Each row was made from one small tree. Brackets hold a mark, then the marks that hang from it, in alphabetical order. Every link used is in the known rows. Write each row's tree.
Known rows:
{satun nenefez {vetu {sirub fomer pavo}}}: [-29.0   2.6  24.6 -10.4  15.3 -13.6   1.2   9.6   4.6  -7.7 -15.5  -1.2
   5.9  32.1  -2.6 -26.3  12.1 -37.2  -9.4]
{sirub kemod}: [ -4.2  -6.4  23.2  -0.4   2.3   2.4  -4.4  -2.1  16.8  -7.9   1.3  -5.4
  -0.4  -7.1  -1.4  -4.7   3.0 -28.3  -5.4]
{satun {nenefez {sirub kemod pavo}} vetu}: [-40.0  -2.1  34.2   1.9  19.9 -20.8   4.4   7.2  10.2 -10.3  -3.5  -0.6
   3.7  31.7 -13.2 -22.0  19.6 -38.9 -10.0]
{bufon {sirub kemod}}: [  8.1  -7.0  15.8  -4.4   3.2  -5.5   6.2 -10.2   8.0 -15.2  -1.5  -4.4
  -2.7  -9.3   6.7 -14.4   8.8 -33.2  -2.6]
{bufon {sirub kemod pavo}}: [ -3.8  -7.3  28.2  -1.2   8.7  -5.9  11.1  -8.2  10.6 -20.1   4.0  -1.1
  -1.6  -4.8   2.9 -33.4  16.3 -41.3  -9.2]
{vetu {sirub fomer kemod}}: [-15.6  -9.1  18.4 -12.4  -3.8   3.5 -14.5  -3.4  28.3 -12.7 -13.9  -7.6
   5.2  -0.7  -2.9  -8.4   7.3 -45.9 -13.8]
{rebopa sirub}: [ 10.5  -1.1 -10.0  -0.8   4.4  -3.0   0.1 -10.2  -1.6  -7.6  -1.2   6.9
   0.8  -7.8  -0.6  -9.4   8.3   1.7   0.3]
{satun nenefez vetu}: [ -5.6   5.6  16.5  -1.2  15.9 -15.9   4.2  10.0 -10.0   2.9  -6.1  -2.2
  -0.7  20.9   2.1  -1.0   1.2 -11.4   6.0]
{sirub fomer kemod}: [  2.8 -13.0  31.7  -7.5  -0.9   7.6  -9.4  -2.0  15.9 -17.1 -14.3 -12.0
   1.9 -13.5   6.8  -6.1   5.8 -53.2  -9.2]
{satun nenefez}: [-6.0  2.0  0.2 -2.8  9.7 -8.8  0.3  4.1 -2.5  1.3  0.0 -2.3 -1.2 15.8
  2.4  4.9  1.4 -2.7  4.0]
{zodit bufon}: [ 8.4  3.6 19.1 -2.3  4.4 -5.5  7.4 -3.6  1.8 -0.7  0.4 -7.3  3.2 -3.0
 -4.4  9.6  0.7 -1.1  2.6]
{zodit {bufon {sirub pavo}}}: [  7.6   1.8  24.0  -4.0  10.8 -13.4  21.9 -10.0  -4.6 -13.4   3.7  -3.7
   1.7  -0.4   0.5 -20.8  13.8 -12.8  -0.9]
{bufon {sirub fomer kemod pavo}}: [  2.5 -13.7  37.1  -9.0   5.2   0.1   6.9  -8.7  10.8 -29.4 -11.1  -7.4
   0.8 -11.7  10.9 -35.1  19.1 -64.9 -13.8]
{nenefez satun}: [ -5.4  -3.6   3.6   2.0   4.0  -2.7   6.6   7.2   0.4   4.3  -3.5   3.5
   0.0  10.9   4.1   2.8  -0.1 -11.0   2.9]
{satun vetu}: [-0.1  4.5 15.6  0.0  6.8 -6.9  3.5  5.7 -8.0  1.9 -6.3 -0.7  0.7  5.4
  0.0 -7.1 -0.3 -8.1  1.9]
{zodit {bufon sirub}}: [ 19.7   2.2  12.2  -7.4   6.1 -12.5  15.6 -11.8  -5.9  -8.6  -1.3  -7.3
   1.0  -4.5   4.2  -0.2   6.9  -5.1   4.2]
{rebopa {sirub fomer}}: [ 17.9  -8.1  -1.7  -7.9   0.0   2.1  -2.9 -10.8  -1.7 -16.7 -16.3   0.1
   3.0 -14.1   7.3 -11.0  10.2 -22.6  -4.4]
{bufon sirub}: [11.4 -0.4 -7.3 -5.1  0.8 -6.8  9.8 -8.0 -8.1 -7.8 -2.2 -0.2 -2.2 -3.1
  7.9 -9.5  6.1 -5.8  2.0]
{satun nenefez {vetu {sirub kemod pavo}}}: [-40.4   3.6  39.2  -2.8  22.3 -17.4   1.5   8.3  20.1  -6.2   2.4   0.1
   2.7  31.5 -11.5 -28.9  12.4 -41.1 -10.0]
{vetu {sirub fomer kemod pavo}}: [-28.7  -9.2  31.1  -8.9   0.7   4.2  -7.9  -1.2  31.1 -17.8  -8.4  -3.9
   6.1   4.1  -6.5 -27.9  14.0 -56.2 -20.5]
{rebopa {zodit bufon}}: [ 18.7   7.9  30.3  -3.3  11.5 -12.6  13.2  -6.4   3.2   0.3  -3.7  -9.8
   6.4  -4.2  -6.7  24.4   5.0   9.3  -1.7]

Which tree is each row?
[-15.2  -6.0  -9.3  -9.4   0.8 -10.0  -6.1   1.0  -0.3  -7.6 -20.8  -5.1
   5.0  20.7  -0.2   7.6  13.2 -19.3  -5.7]
{satun {nenefez {sirub fomer}}}
[-35.7  -3.1  21.8  -1.6   4.9  -2.7  -4.0  -1.7  30.4  -8.2   7.4   2.0
   3.5  10.4 -14.7 -25.9  11.6 -30.6 -16.5]
{vetu {sirub kemod pavo}}
[-28.6   3.7  26.6  -6.5  16.3 -17.2  -5.0   5.9  18.0  -0.9  -4.9  -3.9
   1.8  27.6  -8.2  -8.3   5.0 -33.7  -3.8]
{satun nenefez {vetu {sirub kemod}}}
[-25.5 -14.4  25.8  -4.2  -0.1  -0.1  -5.8  -3.1  20.5 -22.1 -13.4  -4.8
   6.8   3.2  -8.5 -21.8  21.8 -52.2 -20.3]
{nenefez {sirub fomer kemod pavo}}
[ 33.6  -5.7  53.4 -16.2  10.8 -12.2  14.6 -16.8  11.8 -24.5 -19.4 -21.0
   5.4 -20.6   8.1   8.5  16.7 -46.4  -9.3]
{rebopa {zodit {bufon {sirub fomer kemod}}}}
[-39.3  -6.7  36.1   6.0  14.7 -15.4   9.7   9.9  13.7  -7.0  -6.7   4.0
   4.8  26.1 -11.7 -23.7  18.2 -48.0 -11.3]
{nenefez {satun vetu} {sirub kemod pavo}}
[-10.0 -14.3  44.9  -4.1   4.4   7.3  -2.3  -0.9  18.0 -22.0  -9.0  -8.7
   3.3  -8.7   2.4 -25.8  12.9 -60.2 -15.1]
{sirub fomer kemod pavo}
[-19.4  -8.9  29.6  -9.3  10.5 -16.3  -6.1   5.2   8.1 -14.0 -24.7 -10.8
   5.3  19.4  -2.4  -3.4  15.7 -56.8  -8.3]
{satun {nenefez {sirub fomer kemod}} vetu}
[  3.0  -3.8  47.0  -3.9  13.7 -11.3  17.8 -12.0  12.1 -20.9   5.1  -7.9
   1.2  -8.2  -1.1 -22.7  16.6 -39.8  -6.5]
{zodit {bufon {sirub kemod pavo}}}
[ 14.2   0.9  57.0  -4.7  19.5 -17.8  25.2 -14.6  14.4 -19.9   0.6 -11.1
   4.3  -8.8  -3.9  -8.6  20.8 -31.5 -11.0]
{rebopa {zodit {bufon {sirub kemod pavo}}}}
[ 22.7  -9.7  43.3 -14.5   4.5  -5.4   7.6 -13.9  10.1 -25.6 -15.5 -18.7
   2.7 -18.2  10.6  -5.0  12.5 -57.9  -4.5]
{zodit {bufon {sirub fomer kemod}}}
[ 30.3   7.8  19.5  -3.9  15.2 -15.7  14.7 -16.3   1.7  -7.7  -4.7  -4.4
   6.3 -12.1  -7.4  14.6  12.5  11.2  -1.6]
{rebopa sirub {zodit bufon}}
[-41.4  -2.0  42.0   0.6  16.4 -11.7   7.3  11.1  23.1  -2.7  -2.3   4.9
   4.2  26.0  -9.8 -30.6  10.8 -49.2 -10.3]
{nenefez {satun {vetu {sirub kemod pavo}}}}
[-17.3  -1.9  15.0  -9.5   3.9  -7.2   1.1  11.2   4.9   0.3 -24.2   0.0
   6.2  22.3   2.6  -9.4   4.4 -37.6  -4.2]
{nenefez {satun {vetu {sirub fomer}}}}
[ 17.3   6.6  32.5  -0.7  20.0 -16.2  21.3 -14.8   4.4 -12.4   1.1  -0.1
   7.4  -7.8 -11.4  -4.7  19.9   3.9  -7.3]
{rebopa {sirub pavo} {zodit bufon}}
[-19.8 -12.1  14.1  -9.3   4.3  -8.6 -10.0  -0.9  15.9 -16.2 -19.3 -10.3
   4.9  14.2  -1.4   4.3  16.0 -47.6 -10.8]
{satun {nenefez {sirub fomer kemod}}}
[ 15.1 -14.0  24.2 -11.7   0.0   0.4   1.2 -10.6   8.1 -24.3 -17.0 -11.1
   0.0 -15.4  14.1 -14.9  12.4 -58.7  -7.3]
{bufon {sirub fomer kemod}}
[-24.1   9.6   2.6  -6.1  13.1 -19.6  -0.5   8.6   1.0   6.8  -6.0   2.1
   2.5  34.4  -6.8  -4.3   2.7  -6.2   1.4]
{satun nenefez {vetu sirub}}
[ 24.6  -0.4  43.6 -12.3  14.0 -14.7  24.8 -13.0  -1.6 -21.8 -15.8 -12.5
   7.2  -8.6   5.6  -7.2  20.2 -28.3 -10.7]
{rebopa {zodit {bufon {sirub fomer pavo}}}}
[ 26.4   1.9  45.4  -8.4  14.8 -17.9  19.3 -16.5  11.9 -15.9  -4.4 -15.0
   3.4 -14.1  -0.5  11.0  14.1 -23.6  -4.5]
{rebopa {zodit {bufon {sirub kemod}}}}
[-15.3  -7.4   9.7  -5.1   2.5 -11.1   3.6  10.3  -4.6  -3.7 -29.2  -0.9
   7.0  22.0   1.0  -1.7  11.2 -35.9  -4.7]
{nenefez {satun vetu} {sirub fomer}}
[ 14.5 -13.5  20.9  -8.1   3.0   4.6  -7.1 -12.4  14.2 -24.3 -15.0  -5.0
   2.4 -20.8   5.9 -15.6  13.3 -50.8  -9.4]
{rebopa {sirub fomer kemod}}
[ 16.8  -3.8  34.7  -7.6   8.2 -11.0  12.3 -13.7  10.4 -15.5  -0.8 -11.7
   0.3 -12.8   2.7  -3.6   9.2 -32.9  -0.3]
{zodit {bufon {sirub kemod}}}
